Each row was made from one walk, in order. Every step used is in the known rows, and no mark comes twice. Write each row's walk.
Known rows:
guvo/kanum/tafere/dogalad/kegeg/lupesu: -4.917, -3.202, -0.442, -0.230, -0.517, 0.442, -3.111, -0.013, -3.567, -1.487, 1.335, -2.979, 0.429, 5.309, 2.551, 0.210, -1.597, -1.825, -0.149, 0.806, 0.086, 2.020, -2.130, -2.440, 3.162
tafere/dogalad/kegeg: 0.002, 0.180, -0.910, 0.606, 1.566, 0.507, 0.630, 3.778, -0.671, 0.455, 1.772, -2.674, 2.210, 2.637, 0.542, 1.723, -1.433, 0.499, 2.007, -3.829, -0.646, -1.939, -2.330, -0.085, 0.351
bogeg/kegeg/dogalad/tafere/lupesu: -0.961, 1.858, 0.966, 0.597, -1.389, 0.254, -0.312, -4.064, -1.204, 0.220, 0.092, -0.793, 3.048, 0.173, 0.975, -2.222, -0.561, -1.937, 1.634, 3.127, 0.838, 0.566, 0.829, 0.156, 1.408
kegeg/dogalad: -0.894, -1.057, 1.613, -2.298, 1.973, 0.125, -1.776, 0.494, 4.795, -0.298, 2.554, 2.949, -1.920, -0.189, -3.314, -1.058, -0.033, -1.502, 2.269, -4.573, -2.657, 2.633, -1.214, -0.611, 0.436
revamin/tafere: 3.866, -1.092, -1.115, -1.327, 2.695, -0.263, 1.777, 2.263, 2.015, -0.606, 1.182, 3.837, -2.048, -3.606, -3.472, -1.115, 1.220, 2.029, -0.401, -0.975, 1.562, 0.212, 2.211, 1.904, 0.084
dogalad/tafere: 0.242, 1.286, 1.027, 0.022, 2.317, 1.371, -1.126, 0.914, 1.242, 0.269, 1.765, 2.482, -1.597, -1.304, -1.653, -0.284, -0.963, 2.798, -0.254, 2.040, 3.380, -1.173, 3.189, 2.654, -1.188
kanum/tafere/gerup: 3.164, -0.555, -3.008, -2.680, -0.670, 2.818, 1.169, -1.149, -0.774, 2.332, 2.521, 2.836, -3.318, -1.693, -0.754, -0.889, 2.290, 4.338, -2.073, -0.881, 2.637, -3.161, 1.485, 1.210, -0.476
tafere/dogalad/kegeg/lupesu: -1.820, -1.058, -0.596, -0.218, 3.588, -0.270, -0.447, 2.512, -2.972, -1.839, 3.075, -3.416, 0.550, 4.237, 1.580, -0.515, -2.759, -1.261, -0.215, -2.173, -0.787, 0.573, -5.435, -1.944, 2.216
lupesu/tafere/dogalad: 1.890, -1.933, -0.319, 0.657, 2.172, -1.103, -2.258, -0.617, 0.360, 2.074, -0.837, 2.386, 0.330, -3.745, -0.667, 0.612, 3.355, -0.525, -1.696, -1.528, -3.282, -2.219, 1.676, 1.206, -1.312
lupesu/tafere/bogeg/kegeg/dogalad: 1.318, -0.822, 2.386, 0.812, -4.855, 0.040, 0.614, -3.362, 2.182, 0.674, -2.694, -0.795, 1.916, -2.816, 0.620, -1.279, 1.704, -4.118, 2.384, -1.488, -4.069, 1.615, -0.222, 0.318, -0.323
dogalad/kegeg/lupesu/tafere/bogeg: 2.925, 1.063, -0.283, 1.835, -1.590, 2.538, 2.084, -0.158, -1.233, -1.088, -0.825, -2.205, -1.159, 1.106, 2.367, -0.123, -1.682, -0.314, -3.147, 2.161, 0.949, -0.769, -1.583, 1.837, 1.218
bogeg/tafere/kanum: -2.725, 1.504, -2.013, 1.219, -0.442, -5.343, 3.686, 0.763, 1.441, 2.509, -2.550, 0.137, -0.994, -2.262, -3.979, 2.338, 2.601, 2.131, -0.277, -1.420, -1.803, -0.866, 1.812, 0.048, -0.203
lupesu/tafere/dogalad/kegeg: 2.466, -0.538, -0.457, 2.686, -0.733, 1.091, -1.427, 2.372, -1.445, 0.706, -0.242, -1.296, 2.382, 0.326, 1.239, 1.501, 0.491, -0.304, -0.512, -0.676, -1.295, -1.167, 0.088, 1.510, -1.661
lupesu/kegeg/dogalad: 0.071, -1.827, 2.108, -2.577, 0.240, 0.349, -2.642, 2.756, 3.652, -1.627, 0.624, 1.573, 0.168, 1.456, -0.386, 1.245, -0.330, -1.558, 2.578, -4.288, -2.171, 3.681, -1.467, -2.018, -2.223
dogalad/kegeg/lupesu: 0.058, 0.236, -0.207, -0.021, 2.828, 1.196, 0.052, 3.659, -2.292, -3.623, 4.444, -1.710, -1.681, 4.175, 1.307, -0.477, -4.215, 0.659, -0.854, -1.795, 2.923, 1.338, -5.373, -0.052, 1.174
dogalad/kegeg/lupesu/tafere: 3.133, -0.617, 0.007, 1.996, 0.351, 1.594, -2.707, 1.936, -3.058, -3.059, 2.092, 0.389, -1.228, 0.914, 1.909, -0.416, -1.833, 0.068, -3.970, 2.035, 2.090, 1.831, -2.166, 2.008, -1.040
lupesu/tafere/kanum: -0.030, 1.178, -3.120, 2.226, -0.980, -1.936, -0.235, 1.596, 0.902, 1.103, -2.980, 2.501, -1.745, -2.433, -2.318, 1.913, 2.736, 1.426, -2.028, -0.725, -0.351, -2.242, 2.649, -0.107, -2.242
kegeg/lupesu: -0.587, -0.732, 0.009, -2.194, 5.655, -0.741, 0.079, 1.493, -0.462, -2.667, 4.340, 1.753, -3.550, 0.835, -0.643, -1.177, -2.084, 0.871, -1.647, -2.827, 1.736, 0.266, -4.380, -0.472, 1.806
bogeg/tafere/dogalad: -0.852, -1.722, 0.785, -0.527, 2.865, -4.443, 1.729, -1.416, 0.696, 3.536, -0.615, 0.148, 1.154, -3.428, -2.050, 0.848, 3.183, 0.039, 0.085, -2.385, -4.703, -0.827, 0.869, 1.498, 0.739
guvo/kanum/tafere: -2.302, -2.908, -0.157, -1.702, -1.377, 1.102, -2.162, -0.779, 1.037, 0.268, 1.001, 3.556, -2.896, 0.269, -0.948, 1.459, 1.061, 1.791, 0.332, -0.602, 3.026, -0.252, 3.817, 0.860, 1.142
kanum/tafere: 1.525, -1.991, -0.281, -2.042, 1.186, 0.902, 0.643, -0.383, -0.283, 1.522, 2.955, 3.548, -3.188, -0.743, -2.321, -0.939, 0.689, 1.336, -1.612, -1.924, 3.016, -0.794, 2.918, 3.320, 0.720
lupesu/kegeg/dogalad/tafere/bogeg: -0.874, 0.936, 2.612, -0.681, -2.760, 2.665, 0.312, -0.985, 3.821, 0.955, -3.052, -1.490, 0.859, 1.301, 0.382, 0.260, -0.667, -1.132, 2.002, 2.354, -1.528, 1.224, 3.087, -0.358, -0.642
guvo/bogeg/kegeg/dogalad: 0.507, -0.772, 4.245, -2.212, -2.459, -0.515, 1.816, -3.279, 3.046, -0.179, 1.997, 0.704, -0.425, -2.178, -1.339, -1.735, -2.048, -2.493, 6.737, -2.725, -1.135, 2.318, -4.929, -2.372, 1.619

Write each row's walk:
0.494, -0.117, 0.605, -2.310, 0.686, 0.617, -1.065, 0.512, 1.572, -1.001, 0.030, 0.561, 1.140, 2.687, 1.006, 0.801, -0.415, -2.055, 1.545, -2.398, -0.918, 1.762, -2.106, -2.212, -0.333
tafere/lupesu/kegeg/dogalad
-1.768, -0.143, 3.324, 0.384, -2.492, 0.247, -2.777, -1.377, 0.931, -0.404, 0.496, 0.144, 2.071, -1.228, -0.650, -2.175, -0.265, -1.890, 3.449, 1.197, -0.643, 3.376, 1.855, 0.315, -1.272
bogeg/kegeg/dogalad/tafere
-1.671, 0.187, -2.171, 2.572, -2.130, -3.571, -0.420, 0.012, -3.541, -1.327, -2.601, -0.840, 0.062, -1.910, 0.968, 0.284, 1.580, -1.019, -1.864, 0.100, -0.514, -0.068, -1.088, -1.876, -1.382
bogeg/kegeg/lupesu/tafere/kanum
4.059, 0.971, -0.195, 0.712, -0.621, 1.666, 2.934, -1.292, 2.475, 1.682, -1.996, 1.431, -2.027, -2.920, -0.337, 0.855, 1.407, 1.299, -2.326, 0.204, 0.174, -3.713, 1.885, 3.327, -0.053
lupesu/tafere/bogeg
-1.012, -0.595, 3.294, -0.785, -1.030, 1.702, -4.516, 1.239, 2.575, -1.017, -0.455, 1.394, 0.902, 1.051, -0.315, -0.044, -0.611, -0.937, 1.797, 1.991, -0.482, 4.107, 2.926, -0.600, -3.242
lupesu/kegeg/dogalad/tafere
3.519, 0.472, -1.204, -1.248, 0.777, 0.914, 5.854, -0.145, 3.242, 1.207, -1.711, 0.911, -1.742, -2.887, -2.499, -0.578, 1.199, 1.354, 0.072, -0.342, 0.351, -2.265, 2.266, 1.817, 2.302
revamin/tafere/bogeg
-1.173, 1.090, -3.080, 3.271, -1.951, -1.176, -0.993, 2.695, -2.694, -1.428, -1.534, -1.182, -0.887, 1.630, 0.288, 1.026, -0.192, -0.076, -3.113, 1.578, 0.386, 0.604, -1.032, -1.571, -1.057
dogalad/kegeg/lupesu/tafere/kanum
0.482, 1.919, 1.453, 1.025, -2.965, 0.589, 4.171, -1.651, -0.314, 1.008, -1.704, -3.151, 2.124, -1.629, 1.770, -0.166, -0.719, 0.955, 2.596, 0.754, 2.117, -3.091, 1.560, 1.841, 0.066
dogalad/tafere/bogeg/kegeg
2.611, 1.213, -1.504, -1.586, 2.455, 0.700, 1.907, 2.312, -1.170, -1.185, 0.128, 0.116, 0.775, 2.224, 2.938, 2.839, -1.084, 2.312, -0.659, -1.904, 3.968, -3.056, -1.980, -0.273, -1.186
tafere/lupesu/kegeg
-1.496, 0.451, -3.027, 1.587, 0.432, -2.556, -1.299, 0.515, -1.143, -0.849, -1.856, 1.457, -2.367, -1.126, -1.424, 0.333, 1.404, -0.023, -3.701, 0.553, -0.527, -0.234, 0.134, -1.578, -0.782
kegeg/lupesu/tafere/kanum
-0.572, -0.787, 2.282, -0.356, 0.943, -1.977, 2.918, -2.329, -2.567, 0.244, 1.835, -3.402, 0.141, 1.363, 0.579, -0.788, -3.207, -1.019, 0.994, 2.055, -1.236, 1.861, -5.894, -1.268, 3.740
guvo/bogeg/tafere/dogalad/kegeg/lupesu
-2.959, -2.355, -0.823, 0.604, -2.655, 1.441, -1.996, 1.071, -1.448, 0.951, 0.038, -2.376, 1.867, 3.649, 1.325, 2.377, 0.118, -0.410, 1.825, -0.590, -0.070, -0.327, 1.497, -0.765, 1.346
guvo/kanum/tafere/dogalad/kegeg
-0.805, 2.234, 0.443, -0.444, 1.318, 1.215, -0.982, -3.408, 1.038, 0.654, 0.874, 1.529, 0.314, 0.994, -0.912, -2.357, -0.611, -0.803, 0.061, 3.550, 0.740, 0.432, 1.756, 0.636, 2.055
kegeg/dogalad/tafere/lupesu
0.315, -3.044, 0.454, 0.981, 1.208, -2.819, -2.342, -2.138, -4.198, -0.344, -0.728, -0.925, 2.310, -2.826, 2.617, -1.152, 2.098, -3.159, -1.521, -0.694, -3.356, -0.046, -2.106, -0.703, -0.316
bogeg/kegeg/lupesu/tafere/dogalad
-5.037, 1.137, -0.192, 0.649, -2.989, -1.175, -2.930, 2.040, 2.357, 0.339, -3.920, -0.499, 1.120, 1.910, -1.678, 1.518, 0.608, -1.024, 2.100, 1.613, -2.097, 2.516, 3.676, -3.712, -2.895
lupesu/kegeg/dogalad/tafere/kanum
0.573, 1.537, -0.429, -1.388, -1.477, 3.340, -2.764, -1.474, 2.549, 1.132, 1.395, 1.575, -1.366, -1.222, -1.274, -2.001, 1.264, 2.508, 0.756, 2.264, -0.893, 0.678, 1.628, -1.219, -1.676
kegeg/dogalad/tafere/gerup
-3.694, 2.799, -2.155, 1.398, -0.232, -1.446, 0.211, 1.668, 1.263, 1.401, -1.876, 0.673, -1.197, -0.076, -2.974, 1.230, 0.576, 2.345, 0.146, 1.403, 1.448, -1.904, 3.995, -0.977, -1.068
dogalad/tafere/kanum
-0.065, -0.329, 0.493, 1.939, -0.071, -2.013, 1.987, 1.654, -1.231, 2.010, 0.103, -3.196, 3.043, 0.556, -0.116, 1.738, 0.422, 0.296, 1.016, -1.274, -2.565, -0.049, -0.513, 1.768, 0.015
bogeg/tafere/dogalad/kegeg
-0.784, 0.180, 0.593, -1.121, 0.690, -1.242, 4.241, -1.154, -2.174, -1.692, 0.729, -3.572, -0.082, 0.146, 2.675, -1.153, -2.015, -0.963, 0.914, -2.617, 0.838, -1.301, -5.401, -1.029, 2.769
tafere/bogeg/kegeg/lupesu
2.233, -1.071, -0.162, -1.943, -0.209, 0.107, -0.609, 0.282, 1.409, -1.546, -1.382, 1.227, 1.806, 0.599, 0.119, -0.590, 0.843, -2.468, 1.012, 0.026, -1.314, 3.492, 0.499, -1.986, -0.115
revamin/tafere/lupesu/kegeg/dogalad
4.683, 0.811, -2.822, 1.012, -1.460, 3.549, -1.717, 0.844, -3.402, -1.903, 1.835, -0.258, -1.838, -0.166, 3.046, -0.440, 0.126, 3.275, -4.044, 2.518, 1.985, -0.608, -3.100, 0.123, -2.245
dogalad/kegeg/lupesu/tafere/gerup
0.964, 3.145, -1.056, 0.235, 2.853, 1.322, 1.069, -1.925, -1.039, 0.720, 1.224, 1.377, -0.283, 0.486, 0.058, -0.538, -1.123, 2.478, -1.553, 3.631, 4.639, -3.344, 2.133, 2.280, 1.352
dogalad/tafere/lupesu
2.439, 0.885, -0.195, -0.534, 0.795, -1.912, 3.150, 0.277, -1.973, -0.018, -1.485, -0.450, 1.925, 0.143, 2.213, 3.041, 0.548, 2.057, -1.439, 0.461, 2.163, -1.080, -0.093, 1.479, -1.424
bogeg/tafere/lupesu/kegeg
-1.478, 1.729, 2.035, -0.344, -1.559, 2.412, 1.051, -2.707, 4.779, 2.073, -1.441, -0.340, -0.734, -0.100, -2.101, -1.660, -0.444, -1.181, 1.712, 2.057, -1.965, 0.431, 3.227, 0.783, 1.735
kegeg/dogalad/tafere/bogeg
1.632, 1.916, -0.259, -0.233, 0.986, 1.566, -0.024, 1.123, -1.798, -0.762, -0.743, -0.089, 1.675, 2.022, 3.201, 1.915, -1.409, 2.403, -1.200, 3.302, 5.090, -2.006, 1.685, 0.525, -2.173
dogalad/tafere/lupesu/kegeg
-1.249, 0.637, 1.504, -0.033, -0.710, -0.401, 2.762, -2.232, -2.677, -1.481, -0.077, -3.840, 0.869, 0.080, 2.970, -1.988, -2.306, -0.795, 0.336, 1.902, 1.911, -0.560, -2.001, -0.013, 1.929
dogalad/tafere/bogeg/kegeg/lupesu
0.369, -2.857, -0.094, 0.087, 3.692, -1.633, -3.436, -1.324, -1.793, 0.153, 0.146, 1.351, -0.306, -2.007, 0.454, -1.201, 2.092, -2.027, -3.395, -0.174, -3.532, -0.227, -0.871, -0.280, 0.184
kegeg/lupesu/tafere/dogalad
-5.684, 1.401, -0.141, 1.864, -4.426, -2.351, -1.303, -0.410, 1.042, 0.929, -3.013, -1.512, 2.204, -0.339, -2.146, -0.502, 1.090, -1.959, 3.553, 0.819, -2.379, 1.838, 2.630, -3.109, -1.231
bogeg/kegeg/dogalad/tafere/kanum
